Known rows, with every way that one mark hangs from another:
q_90{q_280 q_842 q_936}: [-18.0 -24.4  -0.2  19.3  22.0   6.5 -34.8   8.7 -29.3  22.8  -2.6  17.5
  43.6 -42.6   7.2  45.9 -53.8   1.3  15.1 -31.2  35.8]
q_337{q_842}: [ -8.9   3.7  -9.0  15.3  37.6  -2.0 -24.4   9.6   2.2   5.1 -13.9  30.5
  31.7 -30.1  10.8 -19.4   9.4  -2.4   8.0 -15.8   5.8]
q_936{q_337}: [ -3.6 -26.7 -22.5  17.5 -22.1  -6.1 -32.1   3.8 -20.8  -4.5 -25.1   6.7
  15.7 -10.8  13.7   0.5  -9.3 -15.8  -2.5 -14.4  27.2]
q_280{q_90{q_781 q_842 q_936{q_337}}}: [-12.3 -27.9 -24.0  42.9  11.5   4.6 -38.0  -1.7 -41.0  22.6  16.9  16.8
  19.2 -26.0  18.1 -11.3 -79.2 -13.3   0.9 -44.5  24.0]
q_280{q_90{q_842 q_936}}: [-20.9 -12.6  -8.8  35.1  25.6   2.8 -31.6  14.2 -28.9  20.3   9.9  17.3
  22.1 -19.2  12.2   1.6 -86.7  -9.9   9.8 -42.1  12.8]
q_842{q_378{q_936{q_337}}}: [-13.3 -23.8 -14.3  10.0  12.6  -4.7  -8.8   2.8 -10.8 -10.1 -34.1  15.9
   3.0  -8.5   9.5  -1.4   7.6 -14.2  -2.9 -25.8   8.3]
q_378{q_936}: [-21.2 -15.0 -30.1  20.1  18.7  -5.1 -31.9   3.7 -10.5   1.4 -52.9  30.5
  32.3 -11.8  12.2  -6.6   1.1 -16.1  11.8 -22.0  24.5]
q_378{q_936{q_337{q_842}}}: [-21.3 -11.0 -38.2  23.1   6.7  -5.0 -33.7   1.2 -10.8   4.7 -54.5  23.7
  40.5 -20.6  13.7 -18.9  -5.6 -12.0   3.8 -25.2  14.1]
q_781{q_90{q_842}}: [-13.4 -34.7 -18.6  22.4  39.8  -1.9 -34.1  -1.6 -23.7   1.5 -15.7  20.0
  20.0 -21.9   4.0  14.3 -12.6  -1.4  11.1 -40.9  13.6]
q_337{q_842{q_378} q_936}: [-15.6   8.9   3.5  16.6  48.1   0.4   2.0 -10.9  -5.2   6.9 -24.1  28.3
  14.2 -28.3   4.7   4.1 -19.7  -4.0 -22.0 -29.5   6.9]
q_849{q_90}: [  3.5 -12.9  10.9  22.7  10.0  -8.0  -3.6   5.5 -19.8   3.1   7.9  26.0
  -1.1  -9.6  19.4   2.8   5.4 -13.2  18.7 -16.5  45.4]
q_781{q_90{q_280 q_842}}: [-14.2 -38.8 -15.1  24.8  47.9  -1.0 -40.0  -1.3 -27.8   9.3 -13.7  22.8
  26.0 -34.9   4.7  31.1  -0.2   5.1  15.6 -48.1  27.3]
q_936{q_337{q_842{q_378}}}: [ -4.8 -13.3 -13.5  13.3   1.5  -4.0 -18.2   4.9  -9.3  -3.6 -16.4  10.3
  15.3 -22.5  11.6 -12.6  -0.4  -6.9  -6.9 -19.2   3.8]
q_90{q_280 q_781 q_936}: [ -7.1 -20.2  -7.7  29.3  15.4   3.1 -38.7  -6.9 -32.6  14.9 -12.5  32.6
  21.2 -35.2  15.3  19.0  -8.3  -7.3  15.7 -22.8  48.2]
q_90{q_280 q_936{q_337{q_842{q_378}}}}: [-17.5  -1.2   3.1  19.7   3.4  -0.3 -27.6  10.7 -20.9  10.5 -25.0  13.5
  25.8 -32.7   9.5  25.0 -32.0   0.7   9.3 -25.6  16.5]
q_849{q_337}: [ -8.9 -27.0  -9.4  19.0   0.4  -8.6  -8.3  10.4 -33.7   8.9 -32.8  22.4
   2.9  -0.9   4.6   0.4   2.5   1.7   8.3 -21.8  39.7]
q_781{q_90}: [-13.5 -20.2 -14.6  22.9  32.6  -6.9 -33.8   1.4 -18.7  -6.9 -32.1  23.3
   8.1  -9.0   5.4   7.6   6.5  -5.1  14.4 -33.7  11.6]
q_90{q_280 q_781 q_842{q_378} q_936}: [ -5.4 -42.6  -2.5  21.3  34.8  10.8 -23.0 -11.0 -36.2  20.1  19.2  24.5
  21.7 -50.8  10.9  31.8 -25.6  -0.9   4.8 -37.0  39.4]
q_781{q_90{q_280 q_842 q_936}}: [-22.1 -24.8  -7.4  26.4  39.0   0.8 -38.8   1.8 -31.3  11.0 -21.6  19.8
  27.5 -31.1   2.5  37.9 -35.1   5.3  18.5 -46.7  17.3]
q_842{q_378}: [ -3.3 -20.7   5.7   4.3  25.5  -3.5  -3.2   8.5  -6.8 -12.7  -7.7  18.1
  -9.3  -8.1   7.6   6.5  17.1 -11.5   0.1 -18.0   9.8]
q_337{q_936}: [-14.0 -10.5  -9.0  22.3  14.4  -2.9 -17.3 -12.3 -21.7   5.6 -36.6  23.2
  14.9 -11.7   7.7  22.8 -31.7 -16.7 -15.4 -22.2  40.0]
q_781{q_90{q_280 q_842 q_936{q_337}}}: [-21.2 -29.4 -13.8  28.3  21.7   0.0 -41.1  -0.4 -36.1  10.6 -24.2  12.1
  27.7 -31.0   3.8  36.9 -41.4   4.3  13.2 -47.9  17.4]
q_849{q_90 q_337{q_842} q_378}: [ -8.0 -19.0  -3.7  12.0  25.4 -11.7  22.2  16.9 -26.4  24.7  -4.4  32.6
  25.9  -4.1   9.7 -10.2   2.2  19.7 -19.5 -19.9  50.2]
q_842{q_378{q_936}}: [-14.3 -18.8  -8.3   8.3  29.4  -4.0  -6.4   5.1  -6.3  -9.3 -31.3  23.5
   2.5  -9.0   8.3  -0.3  14.7 -13.3   2.4 -24.8   8.1]
q_781{q_90{q_936{q_337}}}: [-20.4 -10.6 -13.1  26.4   6.4  -5.8 -34.8   2.4 -26.8  -5.5 -43.5  12.8
   9.4  -5.2   4.5  13.5 -35.4  -5.9  12.0 -33.4   1.6]
q_337{q_842 q_936}: [-17.2  11.0  -7.5  23.6  39.1  -0.3 -14.8 -10.8  -8.3  13.6 -31.6  31.2
  31.3 -30.1   7.3   1.4 -26.8  -5.7 -15.7 -25.5  18.7]

Rows:
[-22.2 -10.5  -3.7  27.5  31.3  -4.2 -38.3   4.8 -26.3   2.6 -37.8  23.3
  15.9 -18.5   3.8  30.6 -16.7   1.9  22.1 -39.7  15.6]	q_781{q_90{q_280 q_936}}
[-21.0 -26.6   0.0  21.7  45.2   1.2 -27.1   1.6 -29.0   6.6 -15.9  17.8
  16.1 -29.7   0.8  40.0 -29.7   6.2  14.8 -49.7   9.1]	q_781{q_90{q_280 q_842{q_378} q_936}}
[-12.1 -25.2 -10.5  36.3  34.6   5.9 -23.7   0.6 -33.7  18.6  25.5  22.3
   6.7 -24.9  15.1  -8.1 -66.6 -11.3   2.4 -46.3  15.7]	q_280{q_90{q_781 q_842{q_378} q_936}}
[  4.7 -28.8  14.4  17.2  23.6  -2.6   7.8   2.4 -22.7   6.8  30.3  20.4
  -0.4 -20.8  16.2  12.1  -5.7  -8.5  11.2 -26.6  38.8]	q_849{q_90{q_842{q_378}}}
[-14.9   2.9  -7.7  11.3  49.3  -1.7  -9.9   7.5   5.9   0.7 -23.0  31.3
  23.0 -28.5   8.7 -20.7  16.5  -2.3   3.2 -24.4  -7.6]	q_337{q_842{q_378{q_936}}}
[-18.8 -18.7  -7.2  31.9  14.9   2.4 -22.5  12.3 -31.5  15.1  12.3   7.3
  10.9 -17.5  12.0   2.8 -88.6  -9.8   0.1 -45.7   4.3]	q_280{q_90{q_842{q_378} q_936{q_337}}}
[ -4.4 -36.3  -7.6  17.5  23.4   9.6 -14.5 -11.5 -29.9   9.3  16.0  20.9
  12.9 -31.9  10.2   8.6 -41.1 -10.4  -2.4 -27.1  19.2]	q_90{q_781 q_842{q_378} q_936}
[ -9.4 -37.9 -24.6  36.8  45.8   3.8 -26.7  -3.9 -30.1  18.1  21.4  27.9
  11.0 -28.6  17.5 -18.0 -33.8 -12.2   0.1 -50.6  24.7]	q_280{q_90{q_781 q_842{q_378{q_936}}}}
[  7.0 -56.3 -18.1  15.1  36.1   7.0 -16.3 -16.0 -25.2   6.2  27.0  24.9
  10.7 -37.2  13.4  -1.2   8.7 -10.7  -7.0 -28.6  33.3]	q_90{q_781 q_842{q_378}}
[ -1.6 -61.1 -22.9  21.4  50.7   7.9 -26.9 -17.7 -31.2  19.8  13.6  32.3
  28.1 -56.5  14.5  17.7  22.2  -2.1   1.4 -43.5  52.2]	q_90{q_280 q_781 q_842{q_378{q_936}}}
[-22.4  -7.8  -8.9  29.1  22.9  -4.1 -39.5   3.0 -26.8   4.9 -39.8  18.4
  21.3 -24.9   4.9  22.4 -22.5   4.5  16.8 -41.6   8.1]	q_781{q_90{q_280 q_936{q_337{q_842}}}}
[-18.3 -39.5 -14.2  22.2  55.8  -0.8 -30.1  -2.5 -25.6   6.6 -19.5  23.1
  20.5 -33.7   3.3  30.0   4.0   5.2  12.6 -54.1  18.2]	q_781{q_90{q_280 q_842{q_378{q_936}}}}
[ -5.0 -46.7   0.3   9.4  43.5   4.5 -20.1   4.7 -21.3  13.5  16.1  18.2
  24.1 -46.0   7.7  38.8   3.9   2.3   4.8 -36.7  38.0]	q_90{q_280 q_842{q_378}}
[ -2.4 -19.3  16.0  20.6  -2.5  -1.5   6.4   3.1 -30.4   8.1  19.5  10.0
   1.6 -17.0  15.4  18.1 -47.5  -9.2   8.9 -26.2  29.0]	q_849{q_90{q_842{q_378} q_936{q_337}}}
[ -7.0 -40.5 -13.6  28.2  25.9  10.2 -39.6 -11.1 -39.5  26.9  11.3  27.6
  38.9 -52.7  13.6  29.2 -33.2  -2.5  10.6 -33.2  51.2]	q_90{q_280 q_781 q_842 q_936}
[ -6.0 -33.8 -28.3  16.4  27.0  -6.9  -5.5  -3.2 -19.9  13.0  -7.8  39.9
  34.9  -8.6  21.5 -11.3  13.9  -7.7 -19.8 -16.3  62.0]	q_849{q_90{q_781} q_378{q_936}}
[-13.1  -9.4 -13.8  42.1  21.4   0.4 -34.9   3.6 -31.2  14.7   3.1  27.5
   6.2 -13.7  18.1 -17.4 -54.4 -15.7   9.9 -36.5  21.9]	q_280{q_90{q_781 q_936}}
[ -5.2 -37.5 -25.6  39.7  37.7   3.6 -36.6  -2.3 -32.7  21.4  27.4  27.3
  17.0 -30.0  19.0 -17.1 -38.5 -12.5   3.0 -44.8  33.7]	q_280{q_90{q_781 q_842}}
[-12.4 -13.5 -20.1  43.9   4.6  -0.4 -37.2   1.2 -35.9  14.1   0.2  20.3
   6.8 -13.5  19.4 -18.1 -61.7 -16.7   4.0 -37.4  21.7]	q_280{q_90{q_781 q_936{q_337}}}
[ -5.9 -47.2 -22.4  30.6   1.9   9.0 -43.0 -14.2 -46.1  26.0   7.0  16.6
  39.1 -52.5  15.3  28.2 -44.2  -3.7   2.8 -34.5  51.6]	q_90{q_280 q_781 q_842 q_936{q_337}}
[-20.0  -2.5 -10.4  37.5   1.3  -3.0 -33.7  15.4 -28.8  11.1  -9.9  12.8
  10.0  -6.5  14.9  -6.5 -75.8 -14.4   8.2 -35.7  10.6]	q_280{q_90{q_936{q_337}}}
[ -1.8  -7.1  12.3  28.6  15.1 -10.5  17.3   8.9 -33.2  20.7  -2.6  31.8
  -1.5 -12.8  12.2 -13.7   6.6  10.2  17.9 -28.4  42.6]	q_849{q_90 q_337{q_842}}
[-13.4  -6.6 -19.6  44.1  13.1   0.5 -36.4   1.9 -31.2  16.8   1.8  22.8
  12.6 -19.9  19.2 -25.4 -59.5 -12.9   4.2 -38.5  14.6]	q_280{q_90{q_781 q_936{q_337{q_842}}}}
[-10.0 -13.7  -1.0  15.1  24.3  -6.4   5.5  11.1 -22.2   9.8 -23.7  26.0
   2.8 -12.6   2.5 -12.8  11.2  10.6   3.4 -26.7  16.2]	q_849{q_337{q_842{q_378}}}
[-22.0 -32.2 -46.0   3.6   9.9  -6.8 -28.1  10.9  -8.8   3.7 -47.9  21.2
  54.4  -2.7  10.3  -1.2  -8.6  -6.9 -31.9 -11.7  32.7]	q_849{q_378{q_936{q_337}}}
[-21.1   4.9 -10.1  38.0  10.0  -2.1 -33.0  15.7 -24.4  14.1  -8.3  15.5
  15.8 -12.8  14.7 -13.8 -74.4 -10.6   7.8 -37.3   3.6]	q_280{q_90{q_936{q_337{q_842}}}}
[-10.9  -8.0  -3.6  10.2   2.1  -7.3   0.6  15.4 -16.7  11.0  -3.3  19.4
  33.6  -3.6  15.5   5.4 -38.0  -0.5 -21.1  -9.2  35.4]	q_849{q_90{q_936{q_337{q_842}}} q_378}
[ -4.7 -20.2 -21.5  28.3 -20.4   0.7 -34.2 -10.5 -33.0   2.8 -19.8  17.6
  13.1 -15.6  16.4  -5.5 -33.5 -18.2   0.8 -14.3  28.3]	q_90{q_781 q_936{q_337}}
[ -7.3 -15.7 -15.7  32.1   3.3   3.1 -40.8  -9.2 -32.5  17.8 -14.7  25.6
  29.8 -43.9  16.9   7.3 -16.0  -3.1   7.6 -25.9  38.2]	q_90{q_280 q_781 q_936{q_337{q_842}}}
[-19.2 -26.7  -9.4  20.8  19.7  -0.4 -23.3  -0.8 -29.4  -2.0 -20.9   7.4
  10.4 -16.5   1.4  22.7 -47.3  -1.2   4.2 -43.5  -5.0]	q_781{q_90{q_842{q_378} q_936{q_337}}}
[-19.8 -14.0  -1.1  30.2  32.0   3.2 -19.9  14.5 -26.8  15.5  15.5  14.9
  10.3 -17.9  10.5   3.7 -81.5  -8.8   5.5 -44.9   4.4]	q_280{q_90{q_842{q_378} q_936}}
[ -7.4 -22.7  14.6  29.0  -4.0  -5.3  16.3   7.7 -50.7  25.5   3.1  20.1
   1.1  -8.3   9.5  15.3 -48.4   6.3  17.8 -32.1  49.6]	q_849{q_90{q_842 q_936} q_337}
